Every row comes from one small tree of marks. Brackets hold a mark, then the marks that hang from it, in the order of their numbers. Every link used is in the known rows. Which tree was each row made from?
Known rows
[J64 J328]: [ 2.33  0.70 -0.96 -0.67  0.93  0.05  0.51 -0.98 -0.22 -0.02  0.53 -0.77
  0.89  0.37 -1.53 -0.54  0.20 -1.56]
[J926 [J328 J859]]: [ 0.27  0.79  0.25 -2.26  0.74 -0.13  1.47  1.01  2.17 -0.43  1.52 -0.14
  0.80  0.23 -2.51 -0.43 -0.73 -1.21]
[J350 J101]: [ 1.18 -0.04 -1.27  0.09  1.23 -0.53  1.24 -0.20 -0.63  0.86  1.38  1.01
  0.36  0.45 -0.55 -0.90 -0.27 -0.21]
[J64 [J328 J274 J859]]: [ 1.72  1.96 -1.38 -2.61  1.50 -0.91 -1.99 -0.80  2.65  0.98  0.91  0.49
  1.43  0.49 -1.12  0.86  0.88 -2.17]
[J926 [J328 J64 [J101 J350] J274 J859]]: [-0.75  1.57  0.23 -3.44  0.81  0.26  0.25  0.39  5.59  0.80  2.38  2.14
  1.36  1.35 -1.59  0.39  0.49 -1.66]
[J757 J274]: [ 0.16  2.01 -1.35 -0.75  0.70 -0.99  0.52  0.66 -0.47 -0.06 -0.09  1.10
 -0.23  0.87 -0.79  0.26  1.16 -1.00]
[J350 [J101 [J328 J64 J859]]]: [ 0.98 -1.19 -0.63 -1.63  0.54  0.79  0.18  0.88  4.51  1.07  2.45 -0.15
  1.07  0.81  0.33  0.33  1.30 -1.22]
[J350 [J101 [J328 J64 [J274 J757]]]]: [ 1.08 -0.59 -1.31 -2.19  1.80 -0.05 -0.41 -0.14  2.37  1.43  1.55  1.54
 -0.28  1.04  0.33  0.63  0.66 -0.91]
[J859 [J328 [J274 J757]]]: [ 1.43  0.95 -1.21 -1.79  1.74 -0.82 -1.69 -0.98 -0.07  0.77 -0.20  0.36
 -0.71  0.75 -1.84 -0.05  0.88 -1.20]
[J101 J328 J350]: [-0.89 -1.72 -0.30 -0.32  1.67  2.47  1.99  0.98  0.37 -0.03  1.21  0.93
  1.34  1.13 -0.75 -0.69  1.58 -0.72]
[J350 [J101 J328]]: [ 0.56 -1.63 -0.76  0.03  1.44  0.73  1.86  0.74  0.26  0.69  1.58  0.83
  0.69  0.63 -0.28 -0.30  0.40 -0.41]
[J328 J64 [J101 J350] [J274 J757] J859]: [-0.53  2.13 -0.45 -3.17  0.81 -0.36 -2.60 -0.47  5.57  1.80  1.94  2.99
 -0.72  1.79 -0.23  0.14  1.82 -1.96]
[J926 J328]: [ 0.44  0.32  0.20 -1.48  1.09 -0.15  2.57  0.64 -0.31 -0.86  0.97  0.10
  0.58  0.22 -2.51 -0.73 -1.34 -0.80]
[J859 [J328 J64 J101]]: [ 1.56  0.00  0.31 -0.73 -0.73 -0.03 -0.33 -0.32  2.88  0.37  0.89 -1.13
  0.26  1.03 -1.38 -0.21  1.64 -1.72]
[J64 [J328 [J101 J350] J274]]: [ 0.67  1.40 -1.12 -0.85  1.65  0.37 -0.04 -1.47  0.75  1.12  1.07  2.32
  1.22  1.28 -1.26 -0.15  1.08 -1.52]
[J64 [J328 J274]]: [ 1.91  1.42 -1.49 -1.92  1.79 -0.91 -0.82 -1.15  0.11  0.61  0.41  0.80
  1.16  0.52 -1.18  0.64  0.35 -1.71]
[J926 [J328 J64 J274 J859]]: [ 0.48  1.55 -0.12 -4.52  0.90 -0.96 -0.55  0.68  4.94  0.19  1.72  0.50
  1.33  0.56 -1.57  1.09 -0.26 -1.87]
[J859 [J328 J64 J101 [J274 J757]]]: [ 1.46  1.17 -0.34 -2.16  0.41 -0.95 -2.13 -1.06  2.97  1.17  0.49  0.60
 -1.07  1.37 -1.40  0.40  1.47 -1.90]
[J101 [J328 J64 [J274 J757] J859] J350]: [-0.58 -0.07 -0.72 -3.53  1.80  1.56 -1.74  0.50  5.21  1.21  1.79  1.46
  0.39  1.61  0.08  0.56  2.33 -1.72]
[J101 [J328 J64 [J274 J757]] J350]: [-0.34 -0.63 -0.87 -2.80  2.13  1.59 -0.57  0.11  2.75  0.80  1.17  1.73
  0.18  1.57 -0.06  0.31  1.78 -1.25]

Write each row's tree
[ 0.79  0.88 -0.71 -1.75  0.89  0.56 -1.61 -1.41  2.92  1.43  0.85  0.94
 -0.52  1.76 -1.21 -0.33  2.03 -1.42]	[J859 [J328 J64 [J101 J350] [J274 J757]]]
[-0.39  0.32 -0.41 -3.02  1.88 -0.50 -1.72  1.03  2.92  0.81  0.95  1.76
 -0.43  0.93 -0.70  1.02  1.25 -1.80]	[J101 [J328 [J274 J757] J859]]
[ 0.26  2.51 -0.03 -3.58  0.24 -2.06 -3.26 -0.08  5.62  1.47  1.52  2.48
 -1.23  1.34 -0.40  0.94  1.08 -2.40]	[J328 J64 J101 [J274 J757] J859]
[ 1.87  0.55 -0.94 -2.56  0.81 -0.68 -1.83 -0.63  2.63  0.72  0.39 -0.71
  1.14  0.87 -1.02  0.99  1.54 -1.72]	[J859 [J328 J64 J274]]
[ 0.13  1.42  0.55 -3.14  0.60 -1.21  0.75  0.38  3.10  0.07  1.43  2.00
  0.65  0.88 -1.74  0.83 -0.70 -1.64]	[J926 [J328 J64 J101 J274]]
[ 0.94  2.24 -0.84 -4.35  0.99 -1.78 -3.51 -0.09  4.87  1.17  1.15  1.15
 -0.71  0.94 -0.26  0.94  0.92 -2.19]	[J328 J64 [J274 J757] J859]
[ 1.19 -1.62 -0.68 -0.91  0.80  0.84  1.16  0.53  2.31  0.75  1.95  0.01
  0.92  0.79  0.19  0.19  0.78 -0.82]	[J350 [J101 [J328 J64]]]
[ 0.34  1.67  0.38 -3.33  0.80 -1.24  0.23 -0.17  2.72  0.21  1.25  2.12
 -1.03  1.04 -2.01  0.34 -0.92 -1.63]	[J926 [J328 J64 J101 [J274 J757]]]
[ 0.35  1.26  0.70 -2.10 -1.02 -1.00 -1.21  0.76  5.56  0.63  1.97  0.60
  0.17  0.99 -0.47  0.32  1.20 -2.29]	[J328 J64 J101 J859]
[ 1.01  0.58 -0.61  0.40  0.79  1.32  1.22 -1.27  0.43  0.49  1.20  0.80
  0.85  1.13 -1.50 -1.20  0.96 -1.34]	[J64 [J328 [J101 J350]]]
[-0.85 -0.36 -0.63 -3.36  1.54  1.56 -1.19  0.94  5.55  1.06  1.93  1.22
  2.09  1.45  0.24  1.18  2.58 -1.78]	[J101 [J328 J64 J274 J859] J350]
[ 0.53  0.57 -0.58 -1.57  0.65  0.63 -1.14 -0.90  3.20  1.30  1.01  0.88
  1.15  1.62 -1.00  0.22  2.26 -1.49]	[J859 [J328 J64 [J101 J350] J274]]
[ 0.42  1.90 -1.03 -1.56  1.33  0.35 -1.19 -1.01  3.32  1.52  1.57  2.09
  1.42  1.28 -1.15  0.07  1.65 -1.94]	[J64 [J328 [J101 J350] J274 J859]]
[ 1.25  2.51 -0.78 -2.23  1.06 -1.21 -2.30 -1.24  2.97  1.40  1.08  1.73
 -0.72  1.00 -1.43  0.29  0.78 -2.30]	[J64 [J328 J101 [J274 J757] J859]]
[ 0.62  2.22 -1.20 -1.77  1.54  0.31 -1.70 -1.62  2.95  1.64  1.38  2.24
 -0.19  1.42 -1.37 -0.43  1.41 -1.89]	[J64 [J328 [J101 J350] [J274 J757] J859]]
[ 0.20 -0.51 -0.18 -3.14  1.24 -0.30 -0.71  0.98  3.11  0.34  0.92  1.05
  1.25  0.97  0.08  1.82  1.29 -1.89]	[J101 [J328 J64 J274]]
[ 0.34 -0.23 -0.22  0.74  0.51  1.44  0.95 -0.56  0.58  0.64  0.85  0.23
  0.58  1.29 -1.96 -1.36  1.77 -0.87]	[J859 [J328 [J101 J350]]]
[ 0.88  1.76 -1.30 -1.04  1.88  0.38 -0.62 -1.98  0.44  1.27  0.88  2.50
 -0.46  1.40 -1.43 -0.71  0.91 -1.44]	[J64 [J328 [J101 J350] [J274 J757]]]
[ 0.92 -0.25 -0.10 -0.35 -0.26  1.55  0.19 -0.72  2.91  0.67  1.22 -0.64
  0.76  1.46 -1.33 -0.91  2.21 -1.33]	[J859 [J328 J64 [J101 J350]]]
[-1.46 -0.40 -0.71 -2.26  2.22  1.44 -0.52  1.18  3.23  1.03  1.58  2.18
  1.89  1.33 -0.37  0.65  2.17 -1.36]	[J101 [J328 J274 J859] J350]
[-0.03 -0.03 -0.08 -3.86  0.90 -0.26 -1.89  1.38  5.58  0.72  1.46  0.74
  1.43  0.96  0.08  2.01  1.82 -2.36]	[J101 [J328 J64 J274 J859]]
[ 0.81  1.17 -0.45 -1.13  1.05 -1.11 -1.49 -0.93  0.66  1.13  0.16  1.46
 -1.26  1.19 -1.94 -0.06  1.00 -1.41]	[J859 [J328 J101 [J274 J757]]]
